What can hang from each mark:
Q: X
A: V
T: B C
K: D E
D: J K
X: S
E: K X
G: B X
J: D M
V: A R
B: G
S: R X
H: M Q
M: H

Every row comes from one small tree of marks. The marks that hang from a mark follow it in brackets, in alphabetical order. Every link used is in the known rows. Which tree was each row made from?
In the rows, 128 means zero.
Known rows:
V(R): [119 136 138 121 113 128 115 124  98 112 123 146 119 119 139 111 110 118
 143 127 149 198  87 127 112 120 171 131 130 133 136 110]
T(B(G)): [136 148 149 108 134 128 126 157 155 123 122 123 100 126 141 113 126 125
 162  99 106 165 111 123 136 100 197 115 137 137 128  85]
J(D(K(E(X))) M(H(Q))): [112 100 100 154 136 124 118 153 123 148 132  53 141 139 119 133 136 132
  88 111  93  73 153 123 145 182  66 105 135 114 115 142]
E(X): [122 127 127 139 130 114 117 147 146 122 129 133 128 107 140 115 120 132
 147 112 163 119 125 125 127 112 192 120 131 126 130 125]
B(G): [129 145 127 127 110 132 120 145 166 124 119 127 100 109 135 114 125 124
 153 107 114 174  90 122 124  96 143 115 135 137 133 120]
J(D(K) M): [126 125 107 123 102 141 144 148 107 130 112 102 118 133 118 116 121 151
 106 144 102 116 138 116 119 159 131 120  99 126 119 132]
K(D(J(M)) E(X)): [120 118 115 135 116 127 129 118 142 115 117 112 130 122 118 135 143 138
 111 117 162  87 157 142 124 138  25 128 122 138 119 134]
M(H(Q)): [120 118 167 132 121 117 112 122 131 132 138 118 127 116 132 128 120 124
 133 119 120 187  97 118 121 113 141 113 146 123 134 120]
J(D): [121 138 129 133 111 123 129 166 127 131 124 124 107 104 135 113 124 133
 134 149 128 130 109 116 116 123 157 116 116 129 127 122]
M(H): [124 134 157 132 112 119 113 129 134 124 135 119 123 120 132 127 116 140
 141 131 115 123  87 115 124 108 219 119 140 124 132 127]
S(R X): [119 125 140 135 142 113 103  89 101 121 126 142 134 139 131 119 114 103
 153 137 142 174 151 123 118 115 171 141 132 136 136 115]
A(V(R)): [126 141 146 120 117 114 125 105 119 109 127 168 126 131 122 112 106 119
 146 128 152 171 119 118 120 122 182 132 132 129 143 139]
X(S(R)): [138 142 159 115 143 124 124 118 110 138 135 172 119 122 136 129 109 115
 156 162 108 163 105 132 116 117 185 134 127 134 135 124]
K(D E(X(S(R)))): [127 134 126 139 152 115 109 144 136 139 140 133 120 111 134 135 128 109
 150 158 126  52 123 154 136 127  90 137 131 133 128 135]
B(G(X)): [129 137 116 144 124 130 114 152 146 129 122 114 116 124 129 114 123 120
 169 119 155 171 105 125 132 105 115 125 134 131 136 117]
K(D E(X)): [112 128 105 148 118 116 111 159 162 124 126 105 117 104 133 118 131 129
 135 128 161  64 125 135 134 126  66 124 133 131 124 124]
D(J(M(H(Q))) K(E(X))): [115  91 112 144 134 130 130  89 122 130 123  87 163 150 110 142 135 129
  89  77 119 168 156 131 135 158  84 118 142 125 124 136]
V(A R): [121 135 130 102 113 130 113 139  84 104 131 134 119 121 154 115 105 111
 140 117 149 228  56 144 101 115 152 135 138 131 136 155]
X(S): [140 144 147 113 131 132 136 142 141 129 131 173 113 112 139 123 113 138
 148 148 111 159  85 120 120 122 169 129 124 130 133 108]
E(K(D(J(M))) X(S(R))): [132 126 133 109 141 129 127  96 106 122 134 162 143 123 131 144 151 124
 114 140 154  49 172 148 125  97 164 148 107 127 124 152]
G(B X(S(R))): [135 125 157 117 161 123 118 129  81 135 145 174 148 153 139 128 114 111
 176 186 174 124 115 148 125 128 148 158 121 119 137 100]
D(J K(E)): [117 122  96 129 102 139 152  90 131 120  96 131 137 137 112 114 116 130
 110 103 129 244 123 123 119 137 129 135 129 139 131  98]
J(D(K(E)) M(H)): [120 123  99 140 107 135 126 144 113 139 119  61 125 148 112 130 126 149
  97 145  60  58 127 111 136 179 101 116 123 121 116 139]
M(H(Q(X(S)))): [145 137 166 131 142 125 126 143 161 141 151 133 130 133 133 136 134 133
 128 139 105 164  85 110 136 118 158 120 146 108 135 152]
T(B(G(X(S(R)))) C): [155 148 150  97 170 115 127 157  94 140 137 133 118 147 145 134 118  94
 191 118  94 136 144 143 150 119 186 119 140 141 135  85]
E(K X): [114 128 104 132 129 121 115 139 153 116 127 137 136 112 147 109 135 132
 123 107 186  96 145 109 133  91 226 121 130 120 124 110]
H(M Q): [117 121 164 135 116 129 154 130 125 134 138 156 122 109 132 126 113 114
 125 111 143 205 138 115 115 140  41 124 140 137 134  96]
D(J(M) K(E)): [124 116  98 119 103 149 158  83 120 118  97 123 136 152 105 125 120 140
  99 107 117 209 146 121 116 160  64 132 122 140 124 112]
B(G(X(S))): [142 144 119 132 144 135 123 161 147 134 131 146 114 122 135 125 122 123
 174 133 124 155  84 130 137 117 126 131 130 126 138 119]

Which tree is each row?
[115 135 121 111  93 135 137 103 135 109 111 155 127 107 131 117 142 136
 109 121 177 144 133 126 119  72 163 139 111 132 131 115]
E(K(D(J)))
[137 112 144 131 107 140 149  83 123 128 124  96 152 166 104 136 141 145
  87  99 122 216 145 117 126 131 142 127 130 115 129 160]
D(J(M(H(Q(X)))) K)
[135 121 145 134 150 118 110  99 108 130 144 118 141 135 118 166 144 122
 125 149  96  34 137 159 135 138  94 138 130 129 124 170]
K(D(J(M(H))) E(X(S(R))))
[131 123  76 136 144 140 141 169 130 143 125 107 125 134 126 130 129 144
 105 142  85  50 141 123 143 188  92 121 114 119 113 133]
J(D(K(E(X(S)))) M)
[123 130 127 104  93 141 141  96 128 107 112 145 127 125 125 127 150 149
  98 130 168 105 159 122 114  96 104 137 104 134 123 127]
E(K(D(J(M))))
[133 124 134 126 148 126 127 102 114 130 131 142 132 130 119 151 140 117
 127 146 128  74 157 160 126 142  44 144 121 138 124 148]
K(D(J(M)) E(X(S(R))))
[129 119 102 147 155 124 113 142  91 151 142  80 142 148 121 147 128 127
 114 153  49   5 141 134 147 178 159 124 127 114 117 167]
J(D(K(E(X(S(R))))) M(H))
[127 125  86 140 143 134 135 146 154 135 122 132 136 127 135 117 113 133
 126 116 113 117 115 123 145 154 154 130 134 125 127 108]
D(K(E(X(S))))
[128 120 107 149 117 138 134 149 136 152 127  47 132 161 106 128 143 138
  80 136  86 112 145 104 139 177  40 106 134 110 116 155]
J(D(K(E)) M(H(Q(X))))
[119 120 114 119 111 131 131 115 136 107 120 135 138 117 131 129 156 146
 100 109 192  59 181 130 127  92 142 135 107 126 120 136]
E(K(D(J(M))) X)
[140 140 161 134 132 138 166 150 154 144 150 170 123 125 134 132 126 123
 119 132 134 189 128 109 128 144  55 129 139 120 135 124]
H(M Q(X(S)))
[132 130 159 140 121 120 117 136 155 135 141 103 130 137 126 124 134 128
 124 122 137 178 110 109 127 109 144 113 151 113 133 144]
M(H(Q(X)))
[143 142 135 133 155 129 110 139 115 144 136 143 119 133 132 129 119  99
 186 149 120 157 104 144 131 108 142 138 132 132 140 130]
B(G(X(S(R))))
[141 140 176 134 147 131 154 128 123 152 154 171 127 134 128 138 122 100
 129 146 131 180 145 122 121 137  68 135 144 125 138 138]
H(M Q(X(S(R))))
[129 115 138 121  99 139 143  78 101 115 117 110 148 151 110 135 122 153
 104 110  97 164 127 123 121 135 203 132 118 127 129 142]
D(J(M(H)) K)
[126 138 110 124 134 126 121 160 159 123 137 158 126  96 151 124 142 141
 125 137 156  18 129 126 143  88 194 136 112 117 126 127]
E(K(D) X(S))
[114 101 144 144 127 119 116 109 137 128 135  90 141 125 115 150 151 127
 102 106 135 108 146 146 133 142   9 121 140 129 122 147]
K(D(J(M(H(Q)))) E(X))
[130 134 106 123 148 127 124 149 157 124 135 169 135 111 154 120 135 137
 127 121 151  80 125 113 139  98 234 127 124 114 127 114]
E(K X(S))
[134 126 117 124 136 133 138 128 147 123 128 141 126 120 123 147 143 141
 117 136 129  80 137 143 130 151  27 136 118 132 122 137]
K(D(J(M)) E(X(S)))
[121 126  84 132 106 144 145 151 118 137 108  88 115 141 113 114 124 142
  98 149  92 109 143 111 124 182  51 115 113 130 115 120]
J(D(K(E)) M)
[129 129 151 109  95 135 141 107 119 112 116 139 117 119 115 132 135 146
 119 137 147 134 136 138 107 115  72 137 107 140 126 137]
K(D(J(M)))
[123 125 142 126 103 130 127  98 129 117 122 101 125 134 110 146 141 145
 109 139 109  93 119 134 124 137  51 130 129 135 122 141]
K(D(J(M(H))) E)
[140 144 127 106 139 116 128 174 122 127 123 102 114 142 141 120 123 115
 181  91 131 149 149 126 148 117 167 105 142 141 131  72]
T(B(G(X)) C)
[128 129 127 135 148 117 122 109 125 131 131 149 134 114 127 140 133 105
 140 138 138 107 131 163 128 116 104 145 128 137 131 137]
K(D(J) E(X(S(R))))
[129 134 124 121 160 120 112 125 125 131 141 164 139 119 150 123 131 114
 136 133 144  82 142 126 135  93 252 132 128 120 129 124]
E(K X(S(R)))
[135 114 105 126 154 136 142  81 100 133 119 140 152 153 114 141 124 119
 114 120 105 149 161 145 128 160 123 142 125 134 125 138]
D(J(M) K(E(X(S(R)))))
